What can hang from each mark:
q_193: q_110 q_257 q_529 q_669
q_110: q_455
q_257: q_110 q_193 q_669
q_455: q_193 q_257
q_669: q_110 q_455
q_762: q_257
q_529: q_110 q_257 q_455 q_669 q_762

Every row comes from one small tree of marks. Brackets hold a mark, then the marks that hang from it, in the order of their numbers. Every link used is in the known rows. Which tree was each row made from?
Known rows:
(q_257 q_110 q_193): [-4.47  1.10  3.88  1.26 -1.67  1.13 -2.71 -1.79  0.43  2.03  0.20  1.63
 -3.15  1.72  3.12  1.32  0.55  0.03 -1.81 -2.09 -2.43  0.89  0.29]
(q_529 q_110 q_257 (q_669 (q_455 q_193)) q_762): [-0.27  1.38  0.28 -5.11 -0.18  2.94  3.40  4.73 -2.08 -1.48  2.40 -2.81
  4.23 -1.76  1.10  1.54 -0.47 -1.87  6.94 -0.27  1.46 -1.46  2.74]
(q_455 (q_257 (q_193 q_529))): [-1.16  1.06 -1.86  0.59 -0.16 -3.06 -1.57 -0.93  0.42  3.12 -1.59  0.01
 -2.71 -0.38  0.13  1.80  0.28 -0.44 -1.31  1.94 -0.89  0.07 -3.25]
(q_257 (q_193 (q_110 q_455) (q_529 q_762)) q_669): [-0.98 -3.95 -1.57  1.70  2.20 -3.11 -3.72 -3.17  0.00  0.64  1.70  2.60
  0.36  1.63 -1.70  0.91 -0.74 -1.33 -4.17 -0.61 -1.14 -0.08  1.61]
(q_455 q_257): [ 2.24  2.65  0.56  0.78 -3.51  0.61  0.74  1.44 -0.70  1.16 -2.04 -0.91
 -0.20  0.34  2.22 -0.37  0.91  0.41  0.74  0.93  0.37  0.72 -3.12]
(q_110 q_455): [ 3.04  1.76  1.70  1.24 -2.38  3.26  0.47  0.56  0.90 -0.42 -2.14  0.56
 -0.02  3.96  1.05 -0.93  0.26 -0.15 -1.58  1.24 -1.37 -0.22 -0.63]
(q_193 (q_257 (q_110 q_455)) (q_529 q_762) q_669): [ 3.80 -3.84 -4.53  1.37  3.99  0.51 -2.46 -0.88  1.57  2.31  0.76  1.62
 -0.41  0.95 -2.11 -3.40  0.42  0.91 -1.08 -0.86 -0.64 -1.23 -1.16]
(q_257 q_110 (q_193 (q_529 q_762)) (q_669 q_455)): [-6.59 -1.93  1.44  1.26  1.29 -1.00 -4.54 -2.15 -0.45 -0.43  0.29  2.45
 -0.26 -1.95  0.60  2.22  1.10  0.78 -2.40 -2.13 -2.82 -0.70  4.02]
(q_455 (q_193 q_110 (q_529 q_257))): [-0.44  0.80 -1.92 -1.20 -0.33 -2.52  2.99  2.54  0.50  2.68  0.98 -0.76
  0.15  0.85 -0.36  2.81 -2.11 -2.30 -1.00  1.40  0.01 -1.87 -3.34]
(q_110 (q_455 q_193 q_257)): [ 3.46  3.63 -0.27 -1.01 -3.37 -2.15 -0.38  1.17 -2.05  0.54 -0.43 -0.95
 -0.01  4.54  0.68 -1.61  1.87  0.11  1.40  3.04 -0.73 -1.94 -3.02]
(q_762 (q_257 q_193)): [-2.48  2.50  2.45  0.31 -2.43  0.16 -0.55 -1.94  0.98  0.17  0.07  0.64
 -1.27 -0.22 -0.39 -1.14  1.02 -0.73 -0.14 -0.82 -0.80 -0.44 -0.33]
(q_762 q_257): [ 0.11  2.94  2.03  0.40 -2.99  2.09  1.93 -0.07  1.07 -0.16 -0.87 -0.19
  0.51 -0.39  0.90 -1.77  0.64  0.25  0.75 -0.77  0.27 -0.23 -1.33]
(q_669 q_110): [-0.84  1.54  3.99  0.89 -0.53  3.77  1.49  0.12  1.34 -0.74 -3.21 -0.89
 -1.13  0.52  2.70  2.30 -1.22  0.87 -0.04 -0.85  0.78  2.43 -0.13]
(q_762 (q_257 (q_193 q_529))): [-3.20  1.31 -0.59  0.44  0.01 -1.63 -0.70 -2.35  2.22  1.65 -0.11  0.84
 -2.23 -1.46 -1.01  0.26  0.00 -1.06 -1.48  0.11 -1.10 -0.81 -1.43]
(q_762 (q_257 q_669)): [-0.18  1.26  0.95  1.08 -4.19  1.83  1.65 -0.59 -1.10 -0.99 -0.22  0.71
  0.80 -1.14  2.21 -2.27  1.32  1.03 -0.50 -0.88 -0.51 -0.37  0.15]
(q_669 q_110 (q_455 q_257)): [-1.18  4.00  3.12 -0.95 -1.24  0.83 -0.83  0.58 -0.21 -2.23 -5.85 -1.46
 -0.95 -1.30  2.24  1.33  0.97  1.94  1.47  1.18  2.33 -0.05 -1.83]
(q_669 q_110 (q_455 (q_193 q_257 (q_529 q_762)))): [-1.73  1.28  0.11 -1.35  4.34 -0.83 -0.31  0.91  1.95 -0.26 -1.61 -0.66
  0.00 -1.82 -3.18  2.88 -0.64  0.38  2.20 -0.07 -0.35 -1.38  1.13]
(q_669 q_110 (q_455 (q_193 q_529) q_257)): [-2.84  4.13  0.58 -2.34  0.98 -3.68 -0.65  0.67 -0.34 -0.30 -3.71 -2.32
 -1.82 -0.71  0.52  3.32  0.11  1.10  1.22  2.72  0.60 -1.44 -2.33]
(q_529 q_762): [ 0.99 -0.07  2.39  1.46 -1.01  3.88  1.59  1.65  0.80 -0.23  0.13 -0.37
  3.10  0.49 -0.11 -0.12 -0.07 -0.13  1.03 -1.58 -0.79  2.16  1.45]
(q_110 (q_455 (q_193 q_529 q_669))): [ 2.44 -0.02 -2.09 -0.49  1.11 -1.61  0.45 -0.36  0.06  1.17  0.54 -2.37
 -0.80  5.35 -1.77 -2.36 -0.65 -0.82 -3.22  3.38 -3.25 -0.66 -0.67]
(q_257 q_110 (q_193 (q_529 q_762))): [-4.29 -1.98  1.18  1.56  2.29 -0.37 -3.13 -1.22  1.57  2.71  1.62  2.07
 -0.70 -0.69  0.21  2.32 -0.16 -0.45 -0.69 -2.85 -1.91  0.86  1.07]
(q_257 q_193 q_669): [-2.35 -0.17  2.50  2.03 -2.86  0.83 -0.54 -1.54 -1.44  0.30  0.42  0.97
 -1.93  1.24  1.80  0.73  0.34 -0.24 -3.57 -0.34 -3.20  1.19  2.10]
(q_529 q_110 q_455 q_762): [ 4.67 -0.53  0.27 -0.08  0.33  2.20  2.81  4.05  0.17 -2.26  2.20  0.75
  3.89 -1.83 -0.47  0.06 -0.99  0.95  4.66 -2.38  2.16  1.51  3.80]
(q_455 q_193): [-0.87  2.91  3.01 -0.08 -2.62  0.59  2.28  1.37 -0.16  0.97  0.72 -1.62
 -0.20  3.56  1.25  0.75 -0.17 -0.67 -0.38  0.32 -3.03  0.20 -0.06]
(q_529 (q_110 q_455) (q_762 (q_257 q_669))): [ 3.89 -1.08 -1.53 -0.49 -1.34  0.77  0.08  0.26 -2.15 -2.45  2.12  1.60
  4.32 -2.41  1.50 -4.16  0.95  1.09  3.64 -3.19  2.83 -1.06  2.80]

Which tree is each row?
[ 0.95 -3.15 -0.88  0.74 -1.33  0.10 -1.64 -0.31 -2.20 -0.84  2.47  2.94
  3.24  0.81 -0.82 -0.32  0.35 -1.12 -0.75 -0.17  1.03 -1.35  1.09] -> (q_529 (q_257 (q_193 (q_110 q_455)) q_669) q_762)
[ 1.90 -1.31 -3.86 -1.54  2.88 -3.45  0.27 -1.10  0.87 -0.67  2.57  0.13
 -1.27 -2.88 -2.56 -2.00 -1.07  0.17  1.07  0.03  1.75 -0.12  1.34] -> (q_762 (q_257 (q_193 (q_529 q_110 q_455) q_669)))
[ 2.90 -0.33  1.63  0.46  0.70  3.20 -0.01 -1.42  0.33 -1.83 -3.07 -1.47
 -1.21  3.75  0.67 -1.92 -0.55  0.83 -1.80  1.19  0.76  1.79  0.15] -> (q_193 (q_669 (q_110 q_455)))
[ 1.86 -2.96 -1.94  1.42  2.53  1.62  1.24  0.73  1.48  1.29  0.58 -2.05
  2.22 -0.03 -2.12 -1.57 -1.32 -0.51 -1.77 -0.26 -1.22  2.50  0.67] -> (q_193 (q_529 q_762) q_669)
[-2.08  0.28  1.67  0.90 -1.73 -1.35 -2.09 -1.98 -2.64 -0.18 -1.83  0.33
 -2.74 -1.39  3.43  1.58  1.09  1.40 -0.42  0.22  0.97  1.50 -0.43] -> (q_455 (q_257 q_193 (q_669 q_110)))
[ 0.94 -0.68  0.69 -1.26  0.02 -0.88  0.99  0.18 -1.16 -2.02  5.41  0.28
  3.05  0.44 -2.79 -4.67  2.01  1.13  4.51 -1.70  0.23 -0.87  2.49] -> (q_529 (q_455 (q_193 q_669)) (q_762 (q_257 q_110)))
[-1.16  0.38  1.04 -0.10 -2.12  0.45  0.21  0.35  0.48  1.39  0.19  1.11
 -0.95  0.55  0.12  1.83 -1.16 -1.90 -1.51  0.00  0.89 -0.12 -2.10] -> (q_529 (q_257 (q_193 q_110)))
[-0.70 -1.52 -2.77 -1.62  2.40 -4.76  0.52 -1.73  0.84  1.37  3.86 -2.11
  2.40  0.28 -3.63 -3.03 -1.16 -1.66 -0.35 -1.27  0.92 -0.08 -1.20] -> (q_455 (q_193 q_110 (q_529 (q_762 q_257)) q_669))
[ 3.88 -0.30 -1.45 -1.64 -1.16 -0.74  4.06  3.02 -1.21 -1.14  2.96 -1.19
  1.37  2.77 -2.73 -1.66 -1.03 -0.95  0.50  2.56  1.19 -0.94 -0.63] -> (q_529 q_257 (q_455 (q_193 q_110 q_669)))
[-3.47  3.34  1.88 -1.04 -1.75 -4.08 -4.25 -1.76 -0.24  0.08 -2.74  0.04
 -2.23  0.67 -0.15  0.94  0.94 -0.41 -1.90  0.77  0.70 -0.89 -2.26] -> (q_669 (q_455 (q_257 (q_193 q_110))))
[ 0.69  0.41  1.19  0.94 -2.52  0.57  0.43  0.06 -2.61 -0.68 -2.96 -0.48
 -1.27 -1.49  4.54  0.91  0.78  2.11  0.18  0.07  1.83  1.49 -1.23] -> (q_455 (q_257 (q_669 q_110)))
[-4.47  1.67  4.06  1.13 -3.41  2.46 -1.68 -0.19 -1.63 -1.59 -2.45  1.38
 -0.84  0.09  4.39 -0.05  1.65  2.08 -2.60 -1.49 -2.13 -1.12  2.33] -> (q_257 q_110 (q_669 q_455))
[ 2.24 -1.57 -2.24  1.10  1.39 -1.18 -0.06  2.35  0.48  0.22  0.74  2.30
  1.48 -2.61 -0.32  0.78  1.22  1.46  3.51 -0.22  1.69 -0.19 -1.16] -> (q_193 (q_529 (q_455 (q_257 q_110)) q_762))
[ 3.33  0.13 -1.49  0.91 -3.09 -2.53 -2.00 -0.81 -2.47 -0.04 -1.69  1.16
  0.00  2.51  2.70 -1.87  1.10  0.57 -2.52  1.06  1.56 -1.01 -3.04] -> (q_193 (q_110 (q_455 (q_257 q_669))))
[-3.82  0.28  2.88 -1.70  1.95  0.50 -2.83 -3.91  0.49 -3.79 -0.88 -1.19
  1.06 -2.47 -3.13 -2.50  1.04  0.89  1.47 -1.25  1.95  0.86  3.09] -> (q_529 (q_762 (q_257 (q_193 (q_669 q_110 q_455)))))
[-0.43 -0.02  1.61 -1.13  0.54  0.91  0.87 -0.99 -0.19 -1.36 -1.21 -0.32
 -3.24 -0.18  1.14  3.43  0.59 -0.44  3.42  2.48  2.14  2.02 -0.54] -> (q_529 (q_455 (q_257 q_193)) (q_669 q_110))
[-1.62  0.53 -0.80  0.91  2.11  1.00 -0.47 -0.28  0.97 -1.03 -4.73  0.84
 -2.96 -2.98  0.72  2.83 -0.36  1.90 -2.46  0.52 -0.36 -1.32  0.53] -> (q_193 (q_257 (q_669 q_110 q_455)) q_529)
[ 0.64 -0.51 -0.36  0.07 -1.69  2.59  1.03  0.59 -0.67  0.61  0.18 -0.89
 -0.11  1.15 -0.86 -1.63 -0.25 -0.85 -1.45  1.69 -0.85  0.63 -0.54] -> (q_529 (q_257 (q_193 q_669)))
[ 2.88 -3.81 -4.77  1.30  4.39 -1.27 -0.09 -0.52  2.52  3.02  1.28 -0.46
  0.33 -0.33 -3.74 -1.58 -2.05 -1.02 -2.58 -1.70  0.43  1.02 -2.15] -> (q_193 q_110 q_257 (q_529 q_762) q_669)
[ 4.85 -3.98 -2.90  0.03  4.10  3.47  4.35  3.41  1.09 -2.54  0.19 -0.31
  3.26 -3.18 -3.55  0.57 -1.53  0.74  3.11  2.08  3.67  1.32  1.05] -> (q_193 (q_529 q_257 q_455 q_762) (q_669 q_110))
[-1.90 -1.81 -1.69 -0.75  3.29  0.32  0.89  0.28  1.23  4.28  3.42 -0.04
 -1.00  0.27  0.71  2.44 -0.01 -1.91  2.58 -1.79 -2.49 -0.69 -0.75] -> (q_455 (q_193 (q_257 q_110) (q_529 q_669 q_762)))
[ 5.07 -1.84 -4.97 -0.16 -0.41  1.07  4.61  5.40 -1.56 -1.41  0.75  1.64
  1.68 -4.46  1.68  1.98 -1.67  0.80  2.00  0.90  2.32 -1.47  1.53] -> (q_193 (q_529 q_110 (q_257 q_669) q_455))
[ 0.13 -1.16  0.42 -0.19  2.99  3.95  4.35  0.78  2.78 -1.23 -1.84 -0.63
 -2.05 -0.36  1.08  5.08 -1.88 -0.83  0.87  2.17  0.89  2.27  0.63] -> (q_193 (q_529 q_455 (q_669 q_110)))
[-3.72  0.07  1.34  0.64 -2.62 -2.72 -1.83 -4.06 -0.88  0.01  1.27  1.88
 -1.32 -0.50  0.90 -1.02  0.50 -0.75 -2.81 -1.94  0.12 -0.36 -0.12] -> (q_762 (q_257 (q_193 q_110) q_669))
[-1.55 -1.62 -0.23 -1.18  2.35  0.96 -0.32 -0.30  0.20  2.09  2.67 -0.34
  0.49  3.55  1.29  1.65  0.38 -1.94  1.65 -0.11 -2.30 -0.81  0.69] -> (q_257 (q_110 (q_455 (q_193 (q_529 q_669 q_762)))))
[ 5.37 -3.13 -5.26  0.21  1.26 -2.41  1.79  3.58 -2.13 -1.14  2.21  1.41
  3.30 -5.21  0.27  0.33 -0.04  1.74  3.97 -0.68  3.22  0.38  1.54] -> (q_193 (q_529 q_110 (q_455 (q_257 q_669)) q_762))
[-3.45  2.62  2.02 -1.33 -1.25 -0.55 -2.27 -3.22  0.23 -2.07 -1.16 -1.02
 -1.22 -0.15 -2.49 -3.89  1.55  0.22 -1.75  0.78 -0.88 -0.86  1.12] -> (q_762 (q_257 (q_193 (q_669 q_455))))
[-3.82 -2.30 -0.53 -0.48  4.23 -3.21 -3.96 -2.83  1.94  0.05  0.02 -0.92
  0.19  0.32 -4.52 -0.04 -1.53 -1.49 -4.33 -0.43 -0.96  0.84  1.55] -> (q_257 (q_193 q_110 (q_529 q_762) (q_669 q_455)))
[ 2.41  0.94 -1.11  0.07 -0.63 -0.13  1.78  0.62 -0.41  2.18  1.35 -2.33
 -1.89  3.34 -1.59 -3.08 -0.19 -0.38 -1.08  0.80 -2.90 -0.13 -1.12] -> (q_455 (q_193 q_257 q_669))
